Every row comes from one small tree of marks. The marks that hang from a mark follow it in brackets, in alphabetical order. Every link used is in the known rows. Which tree was each row made from?
Known rows
peti{mabak{vinov{feni{dinaz}}} pugot{pibima}}: [-13.2   0.7 -19.0  -4.2  11.0 -13.8 -12.5  -0.6   8.8  47.8  31.0  31.6
  -0.3 -23.5 -15.6 -24.9 -37.0   8.3   4.5   6.3 -44.5  -4.6   0.2  -4.3
  50.3 -18.3]
zepovi{rivez}: [ 10.8 -21.3  -1.8  13.2  32.1  -4.2 -32.7  -5.9  -3.5 -12.4  -4.1   7.8
  -0.8   9.8  -6.2 -22.9 -20.7  51.9  -0.7  71.5   8.9 -17.2 -29.7 -28.4
  -5.2  17.8]
bitu{feni{dinaz kovud vinov{mabak{pibima}}} zepovi{rivez}}: [ -9.3  30.8 -23.7 -33.5  -2.0 -22.0   9.5 -19.1 -49.2 -34.0 -15.8  -8.9
   4.2 -24.7  27.5  14.3  35.4 -39.6   7.4 -32.7  52.6  22.0  25.0  30.0
  12.0  -2.3]
mabak{peti{pugot} pibima vinov}: [ 16.1 -47.2 -22.2  21.9   0.0  10.2   8.5 -29.2  -2.0  36.3  68.2 -38.7
  19.2 -30.5  20.7   9.0 -82.5  55.8  -6.3  42.1 -51.8 -18.4   6.4  14.9
  -3.4  -0.3]
kovud{feni{dinaz vinov} zepovi{bitu rivez{rila}}}: [-22.5   0.8  30.0   4.2 -32.8  -3.6  -2.9  16.3 -36.2  16.1 -19.4  -3.8
 -12.1  62.0 -33.7 -18.9 -10.7 -27.7  19.8 -14.8  21.3  20.6 -16.2  13.3
   8.6 -36.7]
feni{dinaz{mabak} vinov}: [-19.3  51.7  22.9  31.8   2.1   7.8  29.8  -1.1 -19.0 -34.2  11.0   7.5
 -25.5 -27.0  -5.0  17.4  17.4 -18.4  10.8  -8.5  13.1   8.1  10.4   6.4
 -14.2  15.0]
bitu{feni{dinaz{mabak{vinov}}} zepovi{rivez}}: [  8.4  17.9 -14.0 -21.6  15.0 -51.9 -20.5   3.5 -21.2 -20.8  -0.1  16.5
  -6.5 -21.2  32.6  -1.2   2.1 -43.3   4.7  -4.1  30.1  -5.1   0.6 -32.0
  34.2  44.2]
bitu{feni{dinaz kovud{zepovi} vinov{mabak}}}: [ -5.1  29.3  -1.6  -4.3  -6.1   2.4  26.7   6.2  -4.6 -35.2  -4.2 -11.8
   5.6 -13.6  12.7   2.8  49.3 -15.0   7.7 -48.0  15.7  25.8  28.6  45.3
  -1.3  -4.4]
peti{mabak pugot{pibima}}: [ 27.4   9.8   0.2 -15.5  23.0   2.8 -34.0 -19.2  36.6  36.6   5.3  27.2
  -4.5 -22.5 -26.7 -41.2 -36.2  37.9 -10.6  22.3 -44.6 -39.3 -20.9 -33.2
  42.6  -1.2]
peti{mabak}: [  3.0  -1.2   0.9 -12.6  25.6  -0.1 -19.2 -15.3  28.4  13.8  15.5   6.3
 -13.7  -4.1 -11.0  -7.0  -2.7  28.5  -5.8  45.3 -37.0 -14.6 -20.9 -39.6
  13.9  39.3]
bitu{feni{dinaz{mabak{peti vinov}} kovud} zepovi{rivez}}: [ -5.9  25.8 -33.5 -16.0  -9.5 -40.0  -3.4   3.8 -13.7 -21.5   5.6  -2.3
   5.7 -30.6  43.9  -4.4  13.6 -37.7  -9.8 -27.7  30.9  -8.9  30.6 -28.7
  21.1  33.0]
zepovi{bitu{feni} rivez}: [ 15.6 -31.8  19.8   2.0  26.0 -24.7 -53.3  36.2 -26.4 -18.2 -30.3 -16.3
  11.5   9.2 -12.7 -12.7 -49.6  27.7  -5.2  35.6  42.8 -18.1 -35.6 -13.3
 -10.6  30.3]
peti{mabak{pibima}}: [  1.9 -10.3   3.7 -20.5  19.5   5.7 -12.5 -21.7  19.7  15.5  19.3  -5.0
  -2.2  -3.5 -11.5  14.9 -22.3  41.3  -3.0  36.4 -41.7 -19.5  -7.6 -23.5
  17.4  20.8]
zepovi{bitu{feni{kovud vinov}} rivez{rila}}: [ -6.4  -3.7  14.0  19.2   2.1 -23.1 -31.4  37.4 -48.0 -39.0 -35.3 -18.3
  17.7  -6.6 -19.7 -12.2 -17.7  24.0 -12.5  18.1  40.5 -26.3  -3.6  39.9
 -12.8   8.6]
dinaz{feni}: [ 30.4 -23.1  16.7  17.0  24.3 -14.2 -15.0   5.7  35.6   4.5  -6.5  25.9
 -13.4  18.1  -1.7 -12.5  13.2  37.8  12.9   1.4 -21.5 -36.3 -45.0 -28.1
 -14.8   7.8]
pibima{pugot}: [ 35.4  -4.9 -11.8  -0.5  36.5  33.0  -9.4  10.2  44.3 -12.3 -14.7   6.2
 -36.5 -37.8  -7.6 -20.6 -17.9  27.6  14.5  55.6 -18.1 -42.6  -8.6  20.7
  -8.4  35.4]
kovud{feni{dinaz{mabak}} zepovi{bitu rivez}}: [ -1.7  -7.9  29.2 -12.6 -26.0   3.3 -18.6  28.6   4.9  24.3 -15.9   3.4
  -4.0  71.6 -23.6 -15.2 -22.4 -33.7   8.3 -18.0  19.0  20.1 -14.1 -51.8
   9.8 -20.0]
zepovi{bitu}: [ 10.6 -17.9  39.1   0.6  38.7  16.5 -29.9   4.4   8.8   5.5 -34.6 -17.2
 -19.9 -10.9 -20.3  12.8 -32.2  32.0 -22.1  43.1   2.2 -15.6 -23.1 -12.7
 -23.3  29.0]
kovud{feni{dinaz}}: [  0.9 -13.2  13.6  10.3  25.5  -2.6 -12.6  12.2  16.6   7.8   6.4  10.4
 -33.6  44.9  -5.1 -10.8   9.9  25.6  20.9  -3.8  -6.4 -20.1 -28.5  -9.5
  -2.6   8.0]
feni{dinaz kovud{zepovi} vinov}: [-51.2  55.2  14.0  27.9 -25.1  33.4  59.2 -16.1  -8.8 -27.0  -6.2 -14.8
 -17.2 -27.8   7.9  10.2  36.7  -4.9   0.9 -35.8   5.8  28.5  61.6  31.8
  -8.9 -32.7]
vinov{feni{dinaz kovud{zepovi}} mabak{peti pibima{pugot}}}: [-13.1  -1.3 -74.8 -71.4 -45.2  34.9  44.1 -12.6  25.3  41.0  -1.7 -19.7
  22.3 -12.1  -9.3   0.1  21.8 -24.7  -6.2 -16.5 -29.2  40.5  60.4  47.6
 -28.8 -60.9]
feni{kovud{zepovi{bitu rivez}} vinov{mabak{pibima}}}: [-16.4   7.5  11.1 -12.1 -20.2  60.5  31.3 -30.3 -27.4 -11.8 -22.2 -34.2
  19.8   5.3 -13.5  36.1  25.0  -8.6 -12.0  -7.3  29.4  61.7  28.1  46.0
 -25.6 -49.0]
dinaz{feni mabak{vinov}}: [ 27.8 -14.9  18.3  35.6   7.0  -9.9   0.4  27.6  32.6  -4.0  29.0  35.9
   0.6  17.0   8.3  20.1  19.6 -13.7   9.2 -18.1 -17.5 -10.4 -28.8 -43.9
  -7.6  23.3]
feni{dinaz kovud{zepovi{rivez}} vinov}: [-55.0  51.1   6.4  31.1 -33.3  25.1  50.9  -9.4 -23.9 -32.1  -5.7 -13.7
  -7.7 -19.3   5.5  -0.4  26.4  -3.4   5.0 -24.9  20.6  30.4  58.2  24.7
  -8.0 -37.9]
zepovi{bitu{feni{vinov}} rivez{rila}}: [  4.4 -11.0  18.5  14.1  11.4 -33.1 -41.9  35.1 -51.5 -30.3 -33.3 -12.7
  12.3  -2.0 -27.0 -16.0 -31.5  20.6  -5.7  33.9  37.2 -26.9 -26.3  34.3
  -8.4  19.0]
dinaz{feni{kovud} mabak{vinov}}: [ 11.8  -3.9  11.1  43.3  -5.1   4.7  15.2  30.4  40.0 -16.2  24.2  26.8
   9.1  10.1  19.3  26.6  38.5  -8.0  -1.0 -42.6 -12.1  -8.5   2.9 -35.1
 -13.5   8.5]
bitu{feni{kovud vinov} zepovi{rivez{rila}}}: [ -2.0  20.8 -15.2 -14.8  20.5 -37.3 -12.4 -26.1 -40.0 -35.7 -23.2   5.9
  -0.5 -21.6  30.9   0.0  37.3 -14.0  -3.7  -8.0  37.4 -14.1  -2.1  32.2
  20.3  19.9]

Which tree is each row?
[-40.0  64.9  -0.3  23.7 -51.7  33.3  64.0 -13.5   2.7 -19.1  12.4 -19.7
  -1.9 -27.4  10.1   8.4  34.1 -31.1 -14.2 -50.7   4.0  23.5  63.7   0.2
 -18.7 -19.3]
feni{dinaz{mabak{peti}} kovud{zepovi} vinov}
[ -1.7 -15.5 -13.3 -14.0  16.8 -13.5 -13.5 -18.4   6.0  26.7  46.8  16.2
  15.8 -18.4   9.5   8.5 -53.9  26.7  18.6  32.1 -59.2   9.4   6.7   3.3
  33.4 -13.0]
peti{mabak{pibima vinov{feni}} pugot}
[ 16.4 -11.0   5.2 -24.7 -21.5  -3.0 -17.5  -4.6 -10.8  16.3 -24.7 -18.5
  20.2  12.7 -27.2 -26.1 -18.3 -12.0 -17.7  28.9   2.9  15.0 -12.5   2.8
   1.9  -5.5]
kovud{zepovi{bitu{feni{vinov{mabak{peti}}}} rivez{rila}}}
[  5.6  -9.4  -9.3  -2.8  -3.0  21.5  15.7   4.1 -13.1  10.6  18.8 -13.3
 -25.7  36.2 -16.5  -0.6  12.7  -7.0  33.2 -17.4  10.0   5.5 -25.0  40.7
 -21.2 -10.6]
kovud{feni{dinaz vinov{mabak{peti pibima{pugot}}}}}
[ -6.5 -47.2 -45.3  12.1   8.7 -10.3   1.2 -18.2   0.9  68.3  49.6  -3.0
   7.3 -15.0   8.5 -23.8 -45.3  23.1 -11.1  23.4 -39.5  -7.9 -21.0  14.2
   3.3  -7.5]
mabak{peti{pugot{pibima}} vinov{feni}}
[  1.6  31.7 -19.0 -29.3   0.7 -35.2  -8.8  -0.4 -10.1 -34.2 -15.1   5.3
   5.8 -25.9  38.4   7.0  15.4 -25.2  -7.0 -32.4  33.7 -16.1  35.0 -23.4
  25.7  19.5]
bitu{feni{dinaz{mabak{pibima}} kovud} zepovi{rivez}}
[  5.1 -24.7  24.0  11.0  23.4 -21.9 -41.5  29.1 -49.9 -24.7 -25.7 -19.6
   8.7   8.3 -13.3  -4.7 -44.1  16.4   3.4  25.9  56.1  -5.0 -42.1   7.2
 -14.9  24.5]
zepovi{bitu{feni{vinov}} rivez}
[ 26.3  -4.9 -11.4  28.5 -43.2   6.6  19.3  12.6  53.3  29.8  34.6  15.0
  26.8   5.6  12.3 -12.3   6.0 -17.5 -15.8 -60.3 -31.2 -17.5   5.4 -51.6
  -2.0 -17.6]
dinaz{feni{kovud{zepovi}} mabak{peti{pugot{pibima}} vinov}}
[ 14.5  -0.7  -4.0 -23.6  41.5 -42.9 -27.0 -33.6 -44.8 -19.2 -13.8   9.7
 -12.1  -6.8  30.3   2.0   9.6 -21.5  13.0   9.7  45.0  -0.3 -45.0   4.5
  21.7  38.2]
bitu{feni{vinov} zepovi{rivez}}
[ 17.6  13.3  -0.1  20.6 -42.4   9.0  29.4  -5.6  34.5   6.0  17.8   6.4
  16.1  18.0  10.5  -0.6  36.9 -23.7  -7.9 -64.2  -7.9  -8.6 -11.3 -42.3
 -31.0  -7.8]
dinaz{feni{kovud{zepovi} vinov} mabak{peti}}
[-40.4 -23.7 -11.7  22.5  28.1 -10.6  14.4   6.3 -12.2  14.5  31.1  12.6
 -14.6  -7.6  14.3  22.5  -0.7   6.0  12.9  27.9 -21.0  28.0   5.5  28.3
   4.1   6.1]
mabak{vinov{feni{dinaz}}}
[ -2.2  -3.0   4.7 -18.8 -24.2  21.6  21.9 -20.6   1.6  37.5  11.7  -6.1
 -16.7  63.0 -17.5 -11.9  27.4 -35.7  21.4 -27.1  -3.0  45.2 -23.3   5.6
  -1.3 -29.7]
kovud{feni{dinaz vinov{mabak{peti}}} zepovi}
[ 36.4 -20.4   7.5  26.1  -4.3   7.1  11.6  35.8  31.9  -7.1  29.0  23.6
   4.8   3.0   5.6  31.5  -8.6 -11.4  22.4 -25.7 -20.3 -24.6  -7.9 -10.4
  -3.7   7.3]
dinaz{feni mabak{pibima{pugot} vinov}}
[ 11.6   6.2 -10.2 -28.0  32.2 -18.1 -31.3 -46.0  -6.1   6.2 -28.4  20.6
 -21.9 -17.7   3.1 -11.6   5.0   6.3 -18.1  70.0  -2.1 -24.0 -16.2 -26.2
  18.0  26.1]
bitu{zepovi{rivez{rila}}}
[ 26.3  16.3   9.8  14.9 -27.2  -1.8   2.6  19.3  53.8 -14.0  -9.5  36.9
  20.1  21.8   0.4  -6.9  42.6  -6.8 -10.9 -38.3 -17.7 -25.0   7.2 -51.1
  -6.7 -13.4]
dinaz{feni{kovud{zepovi{rivez{rila}}}} mabak}
[ 11.2  -7.0  -9.3 -23.4  13.9  16.3  -9.4  -7.1  28.2  10.4  14.5  -5.9
 -10.8 -18.0 -13.1   5.1 -31.1  29.7   7.4  38.6 -41.0 -28.7   0.1  -6.3
  17.2  23.9]
peti{mabak{pibima{pugot}}}
[  9.3  -3.0  23.3  30.8 -21.9  12.2  15.8  30.5  40.3  -2.2  10.5  19.8
  13.7  16.5  11.5  27.7  27.8 -29.2  -6.7 -51.1 -11.9   9.1  10.4 -41.9
  -8.6  -4.0]
dinaz{feni{kovud{zepovi{bitu}}} mabak{vinov}}
[-23.3 -53.8 -44.2  15.0   9.2 -11.8  10.7 -16.8  -4.3  52.9  56.1 -17.6
   1.7  -1.5  19.5   0.6 -22.0  16.5  -7.3  39.3 -35.0  10.7 -20.2   9.1
 -16.3  21.4]
mabak{peti vinov{feni}}
[-16.3   6.0 -50.2 -68.8 -21.5  39.3  38.9  -4.5  24.8  17.3 -20.2   2.0
  13.3  -8.9 -11.7  18.7  38.9 -25.3   4.9 -16.2 -19.8  52.4  64.9  59.1
 -15.4 -66.8]
vinov{feni{dinaz kovud{zepovi}} mabak{pibima{pugot}}}
[-31.2  13.5  23.4  19.7  -6.2  38.7  21.8 -21.8 -22.2 -19.4 -22.3 -22.2
   1.7   0.3   1.4  16.4  13.7   5.5 -10.4  -4.3  29.4  33.0  16.5  24.2
 -18.5 -25.5]
feni{kovud{zepovi{bitu rivez}} vinov}
[-11.2   0.1  13.5   1.5  -1.2  34.0  -1.6  -7.9  23.7  -4.6 -30.6 -15.3
   6.2   1.1   1.3  -1.0   1.7  28.1 -27.9  14.6   1.3   7.4  28.7 -17.7
  -9.0 -14.7]
feni{kovud{zepovi{bitu rivez}}}
[ 27.5  -0.1 -15.4 -34.5  35.8 -54.5 -43.2 -19.7 -13.7 -12.3 -24.2  19.3
  -5.8 -13.9  21.0 -18.4   9.9  -3.4  -6.1  29.3  12.4 -34.0 -25.3  -6.9
  32.6  41.9]
bitu{feni zepovi{rivez{rila}}}
[ -1.9 -10.8   0.6  -4.2   0.8  31.9  16.2  14.8  20.5   1.3  12.5   2.8
   8.6 -10.9   8.2  52.1 -17.4 -23.8  -3.1  -3.8 -14.7  16.0  31.8  14.5
   2.0  -1.4]
dinaz{mabak{pibima{pugot} vinov{feni{kovud{zepovi{bitu}}}}}}
[-19.8  13.5  10.4  23.6 -12.7 -29.1 -20.5  48.6 -52.0 -43.8 -34.2 -19.9
  13.8 -18.1 -21.3 -16.8 -19.5  15.6  -8.6   5.6  41.8 -25.6  16.9  41.1
 -10.9   3.5]
zepovi{bitu{feni{dinaz kovud vinov}} rivez{rila}}
[ 12.2  -8.9  -1.6   2.5 -26.2  21.4  32.0 -19.4  15.6  10.3   0.8  -5.5
  12.9  20.7  -2.3   7.4  41.2   1.8   5.5 -43.4  -9.2  12.8  -8.8  12.6
 -28.5 -40.0]
dinaz{feni{kovud{zepovi} vinov{mabak{peti pibima}}}}
[-18.0  -1.8  44.5  -3.2 -13.2  15.5   7.6   3.0 -13.4  27.2 -16.1 -10.4
 -28.8  58.2 -21.0   4.3  -4.8 -32.6  20.3 -35.5  13.8  33.5 -22.5   5.3
   1.4 -25.6]
kovud{feni{dinaz vinov} zepovi{bitu}}
[  8.2  -7.0  23.9 -10.5  -6.0  -9.2 -22.3   1.7 -12.2   2.0 -32.8  -5.9
  11.3  12.6 -21.7 -18.8 -21.4  -0.7  -9.7  26.0   4.8   4.8 -11.8   4.4
  13.7  -3.4]
kovud{zepovi{bitu{feni{vinov}} rivez{rila}}}
